What can hang from each mark
C: A P
P: S
Y: L S T
F: A
X: C
A: C
S: A E P Y

Every row comes from one small tree of marks. The marks that hang from a mark follow it in brackets, in alphabetical order. Every link used is in the known rows. Which tree was each row made from?
Known rows
C{P{S{A E Y{L T}}}}: [ -9  25 -17  21   4  41 -33  -4  31   5 -19  18 -12   8  21 -77  -2  22]
A{C{P{S{Y}}}}: [ 10  39 -10 -10  -8  21 -18  -2  25   5  23  29  12  11  19  -5 -10  -5]
Y{L S{A} T}: [-26  13  16  22  21  -4 -31   6  27  39 -34  -1 -34  -4   2 -47 -23   6]
X{C{A P{S{E}}}}: [  0  41 -21  -7  -1   5  14   5  15  19 -10  26 -19  17  13 -36 -12  -3]
S{A{C{P}} E Y{L T}}: [ -5  26 -49   6  -2  58 -30  -9  45  14 -10   6   0  18  32 -73   2  13]
S{A{C} P Y}: [ 14  -3 -35   1 -13  21 -24 -16  31 -14  13  23   5  29  48 -24  28   2]
A{C{P}}: [ 13  28 -17 -23 -10  25  -3   6  25  23  10  12   9  13   3   0 -16  -1]
X{C{A P}}: [ 14  49 -23 -20  -8  15  23  11   3  27  -8   8 -19   4  -2 -20  -2   4]
X{C{A}}: [  5  28 -15  -5   5  -9  17   7  -2  17  -4   2 -20   4   8 -11   5  -9]
C{A P{S{Y{T}}}}: [ 18  49 -18  -5   3  37 -19  14  12  16  -8  21 -31   0   7 -31  -7  31]
A{C}: [  3   9  -8  -7   5   2  -7   4  21  13  15   5   8  12  11   8  -9 -15]
F{A}: [ -1   5  -3  -7 -20  -2   6  -6  11  -6  -5  14 -18   0  -1  -9   6   2]
Y{L S{A{C{P}} E} T}: [-26  28 -22   7  12  32 -34   1  55  49 -34  10 -22  19  16 -68 -36   4]
C{A P{S{E Y{L T}}}}: [  2  44 -23  -1   2  48 -23   2  22  12 -33  15 -17   6  10 -76 -16  35]
Y{T}: [  6  10   5   7  15   8 -14  17   5   6  -3   3 -19  -1   5  -1  -9   5]
S{A P}: [  6 -12 -12   4 -10   6 -10  -5  16  -4 -12  15 -11  19  22 -24  13  20]
S{A E Y}: [-16 -21 -52  22  -5  21  -9 -37   6 -24   1   2   4   9  31 -49  39   2]
X{C{A P{S}}}: [ 11  53  -1 -13   1  -2  14  17  12  32  -3  26 -24   7   2 -17 -16  -2]

Which tree is each row?
[  3   1 -36  14   3  41 -44  -8  42 -11 -14  17  -2  35  55 -69  11  15] : S{A{C} E P Y{L T}}
[-18   3  -8  37  19  17 -37 -10  25  -5 -14  14 -12   9  31 -68   4  10] : P{S{A E Y{L T}}}
[  1  -5 -27  21   0  38 -35 -10  21 -25 -31  11 -11  22  45 -78  20  30] : S{A E P Y{L T}}
[ 20  52  -8 -11 -12  25 -26   8  43   7  15  48 -27  10  21 -14 -11  -1] : F{A{C{P{S{Y{T}}}}}}
[ -9   6 -17  15  11  31 -26  -6   6 -19 -20  -4   1   2  23 -55   5  11] : S{E Y{L T}}
[  4  21 -33  -8 -11  28  -6  -4  39  34   8  10  -2  18   8 -18  -3   3] : S{A{C{P}}}
[ -5  33 -27  -9 -14  41  -7 -12  17   5 -29  10   3   6   4 -76  -9  31] : C{A P{S{E Y{L}}}}
[ -7  23 -32  20  -2  11  -4 -20  14 -10  14  32  -6  15  38 -47  21 -14] : X{C{P{S{A E Y}}}}
[  0  42 -11   1   9  41 -38   6  40   9  -4  24   5  16  25 -50 -26   6] : A{C{P{S{E Y{L T}}}}}
[ 15  34 -42   2   0  47 -26   1  36  19  13  15 -13  11  28 -27  10   7] : S{A{C{P}} Y{T}}
[-16  11 -15  28  22  19 -46  -7  45   8   3  18  -3  21  39 -61  -5  -4] : P{S{A{C} E Y{L T}}}
[ 14  57 -16  -9  -5   9   9   2   3  12   8  27 -16   2  16 -25   5  -3] : X{C{A P{S{Y}}}}
[  0  23 -30  -4  -5  30 -16 -14  28  -6  15  31  18  21  31 -26  -5  -7] : A{C{P{S{E Y}}}}
[-33 -12 -32  14  13  -7 -17 -25  39  24  -7  11  -9  24  26 -35 -10 -21] : Y{S{A{C} E}}
[ -1  33 -26  27  10  15 -15  -2  19  -4   9  36 -27  14  43 -47  16 -12] : X{C{P{S{A E Y{T}}}}}
[ -3  17 -32  24   4  37 -30  -9  26  -5  -3  27 -20  13  29 -51  10  17] : C{P{S{A E Y{T}}}}
[-15   2  15   6  12   7 -35   9  21   0 -54  18 -21  18  23 -56 -32  18] : Y{L S{E P} T}
[ -3   9  -3  10  16   0 -41   9  48  27 -16  31 -38  29  36 -21 -19   0] : Y{S{A{C} P} T}
[ 12  33 -21 -29 -32  24   5   1  37  18   5  26 -10  14   0  -7 -10   2] : F{A{C{P}}}
[  0  35   5  10   0 -11   4   7  20  23  13  32 -20  10  12 -14  -3 -14] : X{C{P{S{A}}}}
